Each row comes from the steps of one path. Every step used is in the known rows, and no mark comes twice. Write the path behind each row, first mark first.
Known rows
riguz > pefep > kone > nisa: [-14  10 -29  -3   6  12  31   6 -12  12 -16  -7  -1  16 -12  -4  -1   5
  -3  -3   8 -13  -6]
riguz > nisa > kone > pefep: [ 17  -1  11 -10  -7   7 -24   7   0   0  -7   1   8  13  10   1 -18   8
 -13  -7 -32  -7 -39]
riguz > nisa > kone > pefep > tuva: [ 22  -4  17  -8  -7  12  -6   3  10   0  -7  -2   5   9   7  10 -24   3
 -12   0 -29  -8 -49]
badiz > nisa > kone > pefep > tuva: [-45 -18  14  -5   4  -1   4  -6  17   7 -15   1  -3 -23 -13  11  -1  -7
  17   3   5   0 -16]
pefep > tuva > kone: [ 18  -5  27  -3   0   0  26  -8  10  -5   6 -12  -4  -8  -2  17  -5  -2
  -9   8  11  -7  26]
badiz > nisa > riguz > pefep > tuva: [-48   3 -16   0   4   2  15  -8  -2   5   0  -2   0  -4   1  -7   2 -18
   3  -7  15  12  41]
badiz > nisa > riguz > fitek: [-32  -1  -5   7  -3 -18 -31   5   3  -2  13  10   0 -11   9 -17  10 -12
  -3  -3   7  20  41]
gerel > nisa: [-33  -2  -1 -15 -10  -4  -9 -15 -30 -16  -1  22   5 -16 -12 -11  21   5
   1   0   0  -1  -2]
badiz > nisa: [-45  -7 -16 -11   3 -14 -17  -2 -11   6  -2   6   1 -15 -12 -10  20  -1
   3  -1  -3  15  29]
nisa > riguz: [ -6   5  12   5  -1  -8  -9  -4 -13 -11  10   8   4   9  16 -11   0  -5
   0 -13  -1  11  25]
fitek > riguz > pefep > tuva: [ -7  22 -30   3 -18  12  -5   1  15   7  15   4  -5  12  13   0  -7   4
 -21   8  -2   7 -18]
tuva > pefep > kone > nisa: [ 46 -15   6   1  14  -2  27  -1   2   4  -8 -16  -3  -8 -15  10   4   4
   8   7 -12 -13 -14]
tuva > pefep > kone: [ 37 -10  27  -8   3  -3  26  -7   8  -2   0 -16  -1  -5  -2  15  -5   8
   2   2 -19  -7 -12]
pefep > kone > nisa > riguz: [  2  -2   6   9  17  -4  31   2  -2   1  -7   1  -5  11 -15   2  10  -6
  10   1   8  -5  -5]
riguz > fitek: [ 13   2  -1   4 -19 -13 -47  15   0  -7  15  11   2  -5  17 -16  -4  11
 -19   6  -8   8  -5]
kone > nisa > badiz: [  1  -3 -49  -4  16   2 -12   7 -37   4 -13  12   3   1 -19 -13  25   2
  36   0   0  18 -14]
riguz > pefep > tuva: [-11   9 -19  -8  -9  18  26  -4  -7   5  -5  -7   1   5   5   0 -16   2
 -10  -1   2  -3  -5]
tuva > kone: [  9   1  20  -6   1 -12  -8  -1  -7  -3   7  -9   2   0   4   2   6   8
 -13  -5  10  -7  55]
fitek > riguz > nisa > kone > pefep > tuva: [ 22  11   0   3 -17   9 -26   6  30   3  14   7  -3  15  15   9 -15   5
 -22  10 -26   2 -57]
kone > pefep: [ 18 -10  22  -3   1  -6 -15   5   9  -7  -1  -9   7 -12  -1  -7  -9   7
  16   3 -16   5  -1]
nisa > kone: [-34  -1   9  -7  -9   0 -14  -5 -15   1 -11  16   0   4   7   6   0  10
  -4 -11  -2  -9 -39]
fitek > riguz > pefep > tuva > kone: [  1  23 -19   5 -15  10  -1   0  20   7  18  -4  -6  12  14   5  -7   4
 -26   6   9   0   9]
badiz > nisa > kone > pefep: [-50 -15   8  -6   4  -7 -14  -2   7   7 -15   4   0 -19 -10   2   5  -2
  17  -4   2   1  -6]
kone > pefep > tuva: [ 27 -15  32  -1   1   3  14   0  25  -8  -1 -14   2 -19  -6   7 -18  -1
  18  13 -12   3 -16]

Which path is each row?
[ 42 -12  -2  -5  17   3  28  -2  -5   3  -9 -13  -1  -4 -15  11   7   3
  28   5 -11   0 -23] : tuva > pefep > kone > nisa > badiz
[ 22  -7  -2   0  14   6  29  -3  -3   1  -3  -9  -4  -8 -16  14   8  -6
  16  10  20   1  15] : pefep > tuva > kone > nisa > badiz
[  9   7  13  15 -13 -12 -33   8   1 -14  20  11   3   5  28 -17  -7  -4
 -11  -5   2  13  18] : nisa > riguz > fitek
[ -6 -13  36   0  -4   9  11  -5  18  -2 -13   0  -1 -11   1  18 -20   1
  14   2  -1 -12 -53] : nisa > kone > pefep > tuva
[  1   6  -5 -13 -11   5 -25   4 -17   3  -5  12   6  21  12   0  -9  10
 -26 -11 -29  -6 -37] : riguz > nisa > kone
[ -9  22 -40   7  -6   7  -1   8  10  13   6   3  -7  20  -1  -3   4   7
 -15   6   2  -1 -21] : fitek > riguz > pefep > kone > nisa
[-14  25 -48   1  -3  11   1   7   2  12   6   7  -6  24  -1  -2   8   6
   5   4   4  12 -30] : fitek > riguz > pefep > kone > nisa > badiz
[-56   6  -9  -3   6  -3  18  -5  -2   6  -2  -2  -1   4  -1  -7   6 -14
   3 -11  13  10  41] : badiz > nisa > riguz > pefep > kone
[-33   2  10  -5  -7  -5  -3 -18 -27 -22   5  23   5  -8  -1 -13  17  -7
   4  -9   8   3  16] : gerel > nisa > riguz
[-45  -3  -5   0   6 -14 -11  -4  -9   0   4   7   1  -7  -1 -12  15 -13
   6  -9   5  18  47] : badiz > nisa > riguz
[ 28  -7  41  -2   6 -11  -7   3  13  -7   5 -21   4  -9   2   3  -6   6
   4  -1   8  -7  53] : tuva > kone > pefep
[  8  19 -35  12  -6  10   0   6  14  11  11  -4  -8  10   3   2  -1   1
 -21   9  15  -4   6] : fitek > riguz > pefep > tuva > kone > nisa
[ 37  -6  15  19   6  -2  15   4  15  -4   8  -9  -6  -8  -1   8  -4 -12
  -9  12  26 -10  31] : pefep > tuva > kone > nisa > riguz > fitek
[ 27  -8  14  13  13   1  30  -4   6  -2   1 -11  -5  -6  -8  11   1 -13
  -1   7  24 -10  36] : pefep > tuva > kone > nisa > riguz
[ 14  24 -38  -9 -14   4 -45   9  -3   1  22  16   2  27  15  -8   6   9
  -9   2 -32  31 -31] : fitek > riguz > nisa > badiz
[ 14   6 -10  13  15  -2   4   5 -16   3  -3 -12   1   8   0  -8   7  -5
  -7 -11  31 -14  71] : tuva > kone > nisa > riguz > pefep
[ 57 -11  15  14   9  -5  15   5  13  -1   2 -13  -3  -5   0   5  -4  -2
   2   6  -5 -10  -7] : tuva > pefep > kone > nisa > riguz > fitek
[ 47 -13  14   8  16  -3  30  -3   4   1  -5 -16  -2  -3  -8   9   0  -3
  10   1  -7 -10  -2] : tuva > pefep > kone > nisa > riguz
[ -1   6 -40  14  12   4  -1   8 -28   5 -10   3   3  10  -3 -21   7  -8
   2 -10  13  -3  22] : kone > nisa > riguz > pefep
[-38 -10  24 -11  -9   3  -6 -15 -13 -15 -13  20   4 -20 -10   1   7   4
  15  -3   4 -14 -36] : gerel > nisa > kone > pefep
[-14  -9  28  -3  -4   1 -13   0   6  -2 -14   4   3  -6   5   7 -12   8
  12  -6  -5 -10 -42] : nisa > kone > pefep
